Each row was made from one small tree. The marks that hang from a mark follow it in brackets, in alphabetical order. Every link used is in the known rows. Write each row's tree.
Known rows:
varuz[dosez]: [ 25 -37  -4   0   7  12   6   0 -12 -30   2   3   3   4  -9  20  -5   6
   8  35   7  17 -34  15  -7  15   7 -15  -1  14   2 -19   0   8   6 -32
  12]
lobenod[gebafeb]: [ 16  11  -1  11  31  -3   7  20  -5  29  -9  11  22 -15 -10   6   7   9
  -1   6   4  16 -23  23   1   7   4   3  -3   9  -6 -28   3   3   3 -11
   2]
tesa[lobenod[gebafeb sudu[nofog[lapo]]]]: [-12  23  19   3  22  31 -11  -3 -38  42  -2   8  31  -9 -28  12 -14 -44
  -5  -9   7 -29 -22  38 -19  25  15 -28   8   3 -14 -11   6  16 -19 -15
 -25]
lapo[varuz[lobenod[gebafeb]]]: [  7  13 -16 -15  15 -10  22  79  -3  62  10   7  21  -1 -20   7  -2 -20
   2   3  -4  -2   3  -8  24  25  -3 -12  -5  -4 -72 -57   2  12 -19 -40
 -18]
nofog[lobenod[tesa]]: [  4  24  -6   1 -10  30 -20 -46 -27  19  10  -2   2   8  -7  -7 -18 -27
  -1   0  -9  10 -35   5 -20  -6  -5   3  11 -29 -63  47 -27  11  11   8
 -35]
nofog[lapo]: [  0  34 -11  -7 -13  14  -5 -54  -2  17  16   1 -33  18 -12  -3 -11 -10
   0 -25 -10  14  22 -17  -6  -9  -8   9 -12 -20  23  25 -14   9  18   3
   9]
gebafeb[lobenod]: [ 13   3 -10  16  -4  17   7 -13 -14   4  14   3   9   6  -7 -24   7  -2
  -4  -6  12   9  -8 -17  13  -4  25  -6   5  14 -29  65  -1  -1  -4 -25
  -5]
nofog[lapo[varuz[dosez]] lobenod[tesa]]: [ 11  41 -29 -22 -17  46 -15 -74 -31  49  29   1 -23  21 -35   2 -39 -40
   4  -7 -21  36 -17 -17 -24   7 -17   3   0 -51 -74  40 -40  29  23 -19
 -39]
savuz[varuz[dosez nofog]]: [ 21 -12   7  -2  24  42   2  63   5   7   4  -5 -14  19 -17  14 -24  49
   9  30   9  -6 -53  11  10  39   7 -47   0  16  12 -48  -1   7  -3 -15
  24]
savuz[varuz[lobenod nofog]]: [ 11  19  12  -1  16  33   9  99   7  38  15  -6 -15  33 -11   3 -16  30
   5   3   8 -32 -37   0  32  33   7 -47  -5  10  -8 -48   0   5 -19  -5
  21]
varuz[nofog]: [ 24  12   6   5   6  21  -5  42   2 -17   8  -9  -4 -26  -4  19  -7  22
   1  19 -11   0  -8   2  16  10   5 -32   6  30  42  -3   0   0 -13 -14
   7]
dosez[lapo[nofog]]: [-36   3  25  -4  -5  12   7  35   2 -27  26  -1   9  35  11  -2 -10   8
  -9  30   0 -17   2  10  29 -20   6  27  -1   8  34   5   6  -3  -1 -31
   8]
savuz[varuz[nofog]]: [  4  14  10  -3  19  34  -1  62  12  28   4  -7 -17  16 -11   0 -19  45
   4   6   4 -18 -29   1  14  29   3 -37   0   8   9 -36  -1   2  -8   7
  15]
sudu[nofog[lapo lobenod]]: [ 15  21  12 -19 -11  38 -28 -73 -20  32   5   4  14   7 -27   7 -23  -1
  -4 -30 -15  13  23 -14   8  -1  -4  19   8 -38  11  66 -13   8  19 -14
 -22]
lobenod[gebafeb sudu[nofog] tesa]: [ -1  57  31  18  24  41 -12  55 -34  90  -8  23  72  -9 -36  15  -6 -18
   3 -16   6  -2 -78  57  21  43 -11 -30   3   6 -44 -11  -9  22 -27  32
 -37]
gebafeb[lobenod[sudu[nofog[lapo]] tesa]]: [  0  47   8  17 -13  54  -9  -8 -34  52  20  12  31  16 -30 -19  -7 -25
  -2 -30  10   1 -36   0  26  19  12 -26   5   4 -51  86 -15  16 -21   6
 -30]
sudu[nofog[lapo lobenod[gebafeb tesa]]]: [ 22  42  13  -7  -3  50 -29 -49 -27  54  -1   9  27   6 -33  11 -25  -8
  -4 -26 -16  14 -10   6   6   6  -9  15   8 -36 -10  49 -17  17  18  -8
 -28]
dosez[varuz[nofog]]: [ -2 -19  26  -5  -1  -8  25  49  -1 -35  17  -3  15 -25  -4  17 -12   9
  -7  21  -3   1 -19   9  29   5  21 -11   0  19  50  24   1   1 -22   9
  17]
nofog[lapo[varuz[lobenod]]]: [  1  39 -22 -22 -14   8   9  -4  -2  50  26   2 -26  24 -23  -1 -16 -27
   2 -25 -13   7  31 -30  10   7 -10  -2 -14 -27 -27  -7 -13  16   2 -20
  -5]
savuz[varuz[lobenod[gebafeb sudu]]]: [-10  24  11   0  33  16  17  80  -5  81  12   9   7  44 -17  -7  -7  13
   6 -16  21 -24 -50  18  25  38   6 -35 -13  -3 -47 -55  -2   7 -20  12
   9]
lapo[nofog varuz[dosez]]: [  7 -15 -26 -23  -2  19   5  78   4 -17   7  -8  10  -4 -26  18 -12   9
   6  53 -12  11   5   6  30  18 -15   0  11   3 -72 -23  12  15  -7 -94
  -2]
gebafeb[lobenod[sudu tesa]]: [ -5  36   0  24  -7  38   1   7 -32  39  22   9  25  11 -18 -25   1 -28
   0 -16  15   2 -48   4  14  16  16 -31   4  14 -69  70 -15  12 -24  10
 -27]
sudu[nofog[lapo[varuz]]]: [  7  21   9 -25 -11  27 -16  -6  -3  45  -2   5  17   1 -32  12 -22  -1
  -2 -26 -15   3  37 -18  22  16 -12  10   3 -28  12  15   0  11   3 -17
 -16]
lobenod[gebafeb sudu tesa]: [ -8  60  12  23  26  28   0  49 -32  79   3  20  45  -5 -26   6  -1 -29
   5 -11   9   5 -83  54   3  34 -10 -33  -4  10 -57 -22 -16  22 -26  38
 -30]
varuz[dosez lobenod]: [ 36 -30  -2   3   4   8  21  46 -20 -15  19   5   8  29  -8  22   1 -15
   8  29  12  -7 -44  14  15  19  11 -28 -10  18 -24 -36   1  12  -9 -47
  20]
nofog[lapo[varuz[dosez lobenod[tesa]]]]: [ 13  32 -21 -18 -15  23   8   9 -11  42  27   4 -22  30 -29   9 -22 -33
   6  -9 -11  11  -1 -17   4  17 -13 -11 -14 -24 -38 -17 -18  25   3 -28
  -3]
sudu[nofog]: [ 11  -3  28  -8  -3  21 -16  12  -4  15 -15   4  37  -7 -16  14  -9  12
  -3 -10  -5 -10   9   2  22  13  -2   6  10  -7  19  14   9   1  -3 -10
 -10]
tesa[lobenod]: [-12  -7   7   1   0  17  -8  -6 -20 -16  -3  -8  -7   1  -2   2 -11 -41
  -7  12   4 -40  -8  16 -36   3  15 -19  12   1 -19 -12   8   8  -9 -23
 -12]
nofog[lapo[varuz]]: [ -6  36 -25 -23 -12  10   1 -27   2  44  18   2 -28  12 -24  -2 -20 -18
   1 -24 -16  19  37 -30  -2   5 -13   6 -10 -29 -13   3 -15  13  10 -11
  -9]

Write each row's tree:
[ 30 -13 -23 -21  12  21   2  33 -12   9  15  -5   9 -25 -29  24 -24   6
   7  38 -13  27 -11  -9   5  31   3 -30  11   6 -38 -21  -9  12  -8 -58
 -22] | lapo[varuz[dosez nofog[lobenod]]]
[  5 -13  21  -4  24  43   7  65   2   5  16   0 -10  35 -10  11 -28  48
   5  37  12 -12 -54  12  14  33  13 -38  -4  18  34 -51  -2   4  -4 -13
  23] | savuz[varuz[dosez[lapo] nofog]]
[  9  -6  22   8 -11  37  20  92 -25 -23  35   4  16  63  -3  22 -11 -26
   3  54   9 -29 -72  31  30  11   4 -18  -8  17 -32 -36  -4  22 -13 -53
  16] | varuz[dosez[lapo[nofog]] lobenod[tesa]]
[ 13  19 -37 -30  -6  26  -8 -93 -25  38  31   0 -27  13 -33   0 -33 -25
   4  -8 -18  46  14 -28 -20   2  -6  10  -2 -46 -45  43 -32  17  27 -36
 -27] | nofog[lapo[varuz[dosez]] lobenod]
[  0  22  -7   1  30   9  -5 -49 -36  52  16  12  29 -11 -20  -3  -7 -12
   1 -10   2  31 -32  20  -7   8  10  -4   4 -11 -45  37 -20   4   1   3
 -36] | nofog[lobenod[gebafeb sudu]]
[  5   0  32   2 -11   5  32  97 -12 -18  27  -2  20  -2  -5  20 -12 -17
  -6  20  -1 -23 -48  15  42  12  17 -26  -5  18  11   8  -4  14 -36   8
  16] | dosez[varuz[lobenod[tesa] nofog]]
[ -1  74  26  14  18  48 -14  31 -36  98   0  24  55   1 -42  15 -12 -25
   3 -30   2   4 -66  48  16  39 -15 -26  -3  -5 -32  -1 -15  27 -20  35
 -33] | lobenod[gebafeb sudu[nofog[lapo]] tesa]
[-18  13  10   9  29  16  -1   4 -35  30  -1   5  23 -11 -18   5  -6 -46
  -4   5  13 -29 -34  44 -29  21  19 -34   7  13 -33 -26   6  12 -23 -12
 -22] | tesa[lobenod[gebafeb sudu]]
[ 17  31  -7 -11  -4  19  10 116  -4  44  19  -4  11  -5 -22  17 -15 -20
   3  14 -14 -16 -13 -10  31  33  -9 -42   3   8 -61 -48  -6  19 -34 -32
 -20] | lapo[varuz[lobenod[tesa] nofog]]
[   0   55  -18   -7   18   24   -9 -103  -39   68   32   13   -4    7
  -33   -6  -18  -22    2  -34   -6   44  -10    3  -14   -1    2    4
   -8  -31  -23   62  -33   13   18    6  -27] | nofog[lapo lobenod[gebafeb sudu]]
[ 22  18  21  -2   7  41 -26 -11 -26  43 -13   8  50  -9 -25  14 -16  -1
  -4  -8  -8   4 -23  17  11  12  -4   9  16 -22 -26  33  -7  12   6  -9
 -34] | sudu[nofog[lobenod[gebafeb tesa]]]
[-34   3  19 -17   0  -7  24  56  -4  29  33   8  16  34   1  -2 -15 -20
  -7  11   2 -18   4 -12  25   4  10   8  -9  -3   1 -41  -3   3 -14 -19
 -13] | dosez[lapo[varuz[lobenod]]]
[ 17  -6   4  -6  29  47  -4  33 -12  22  14  -3  -9  18 -24   9 -28  40
  11  25  10   5 -60  13   6  40  10 -50   3   8 -10 -21 -11   7  -4  -9
   5] | savuz[varuz[dosez nofog[lobenod[sudu]]]]
[-28  -2  63  -1 -11   4  43 106 -16 -20  51   5  27  30   8  16 -23 -23
 -15  32   5 -33 -54  16  50   0  31  -8 -12  22  62   0  -8   9 -36  13
  16] | dosez[lapo varuz[lobenod[tesa] nofog]]
[ -5 -15  18  -7  14  31  19  84  -3  17  22   3  -6  71  -8   2 -18  23
   5  28  20 -29 -54  14  28  25  10 -21 -11   3 -17 -56   3   8  -6 -35
  28] | savuz[varuz[dosez[lapo[nofog]] lobenod]]
[ 13  19   5  -2  30  39  -5  37   0  41   6  -5 -10  11 -15  -1 -23  45
   3   7   3  -2 -40   6   8  27   6 -31   4  -2  -9 -20  -9   2   0   0
   4] | savuz[varuz[nofog[lobenod[gebafeb]]]]
[ 59   5  -2   3   2  39  15  53 -20 -20  39  -3 -19  18 -22  38 -15  -1
   9  33  -5   2 -36   2  27  23  13 -54 -12  33  32 -23  -9  19 -10 -58
  33] | varuz[dosez lobenod nofog[lapo]]
[-19  17  11  -5  18  18  12  71  -2  67  16   4  -4  52 -13 -11 -10   8
   6 -18  19 -32 -39   5  25  35   4 -37 -11  -6 -43 -39  -3   6 -21  17
   7] | savuz[varuz[lobenod[sudu]]]
[ -4  36  -6   5   5  38 -14  24 -23  10  14  -2  23   5 -19   2  -6  -4
   0  21  -8   6 -34  36  20  -1 -12   5  14  -4 -75  44  -7  13  -3 -38
 -20] | lapo[nofog[lobenod[gebafeb sudu tesa]]]
[  2  35  11  21  -9  49  -7  11 -35  46  14  11  41  10 -27 -18  -2 -21
  -2 -20  13  -3 -43   4  27  22  15 -29   9  12 -57  77 -10  13 -27   5
 -32] | gebafeb[lobenod[sudu[nofog] tesa]]
[-12  32  -7   0  -9  40 -18  12 -21  -4  18  -8  12  11 -14  -1 -10 -10
   0  17 -10  -1 -24  24  20  -4 -13   3  16  -9 -72  56  -9  12  -4 -31
 -21] | lapo[nofog[lobenod[sudu tesa]]]
[  0  41  17   2  33  20  -4   2 -26  79   2  23  52 -13 -38  14  -3  -1
   2 -30   5  17 -22  31  23  32   1 -13  -6   3   9   3  -3  10 -13   9
 -18] | lobenod[gebafeb sudu[nofog[lapo]]]
[ 18   1  12  -1  26  41  14  98 -10  33  23   1  -3  36 -22  14 -18  27
  12  19  17 -21 -67  16  29  53  13 -69  -8  22 -13 -57  -3  12 -26 -13
  20] | savuz[varuz[dosez lobenod[sudu] nofog]]
[ -1  43  -2   9  19  29 -12 -29 -43  63  14  12  32  -3 -22  -3 -12 -28
   2  -8   1  22 -63  32 -12  14  -2 -12   6 -16 -72  34 -28  15  -3  21
 -46] | nofog[lobenod[gebafeb sudu tesa]]
[-28 -16  58  -6  -3 -10  48  89 -11 -29  52   5  25  23  10  16 -19  -9
 -15  30   6 -27 -32   8  54  -4  38  -3 -14  25  82   1  -2   0 -33   3
  22] | dosez[lapo varuz[lobenod nofog]]
[ 53  17 -11   1  -2  64 -15 -27 -31 -20  29  -6 -20  -2 -27  31 -32   2
   8  35 -16  32 -49   6  -9  15   2 -39   5  10  15  27 -28  22  13 -36
   1] | varuz[dosez nofog[lapo lobenod[tesa]]]
[ -19   21  -27  -28    0   18   -6   35  -11   27   22   -8   18   -7
  -29   -1  -16   -7    2   20  -17   12   18   -3   29   11  -14    5
   17  -18 -104   29   -3   10  -12  -65  -37] | lapo[nofog[lobenod[sudu]] varuz]
[ 23  26  12 -13   3  36 -24 -61 -24  45   0   9  23   0 -32  11 -21   2
  -4 -26 -13  20  12  -3  10   2  -2  21   7 -35  10  54 -11   9  20 -19
 -21] | sudu[nofog[lapo lobenod[gebafeb]]]
[-11  16 -10  -6  -2  26 -13  -2 -17 -12  19  -9   9   4 -12  -2  -5   2
   0  17  -8   4  -2  16  24  -8  -5  10  14  -5 -52  57  -3   3  -1 -41
 -13] | lapo[nofog[lobenod[sudu]]]
[ 13  -9  24  -2  22  39  18 101  -3  15  27  -1  -8  51 -10  13 -25  32
   6  32  15 -27 -63  11  30  37  18 -49 -10  22  15 -64  -1   8 -14 -24
  28] | savuz[varuz[dosez[lapo] lobenod nofog]]
[ 30  61   6  11  23  26  16  72 -24  51  40   8   7   2 -27  23  -4  -9
   5 -11  -4  -3 -27  14  41  28  10 -56 -15  33  19 -18 -11  15 -31 -16
  10] | varuz[lobenod[gebafeb sudu] nofog[lapo]]
[-12  11  22   5  27  27  -9  12 -37  35  -7   7  42 -14 -25  13 -10 -40
  -5   0  10 -33 -28  44 -17  29  18 -30  12   9 -24 -19  11  13 -25 -15
 -27] | tesa[lobenod[gebafeb sudu[nofog]]]
[-14  23 -18 -21  -4   9  13 114  -1  30  25  -5  21  12 -26   6  -4 -17
   3  17  -9 -17  14   1  56  22 -13 -12   5   2 -98 -20  10  14 -34 -71
 -14] | lapo[nofog varuz[lobenod[sudu]]]
[ -1  76 -13   2   8  44 -16 -81 -45  81  29  13   0  15 -35  -6 -24 -39
   2 -33  -9  35 -40  15 -19   5 -10  -3  -6 -36 -51  58 -42  25  14  22
 -39] | nofog[lapo lobenod[gebafeb sudu tesa]]
[ 11  36  16   4  20  10  14  52 -27  71  19  18  40  17 -26  13   4 -22
   2 -26   8 -12 -24  20  39  27   6 -24 -12   5 -20 -16  -1  13 -25 -10
  -5] | varuz[lobenod[gebafeb sudu[nofog[lapo]]]]
[  7  26  -9 -16  10   6  16 101  -7  52  28   0  17 -12 -26  16 -11 -17
   6   4  -8  -9  -1 -11  38  40   1 -47  -1  16 -45 -42  -3  12 -42 -31
 -21] | lapo[varuz[lobenod[sudu] nofog]]
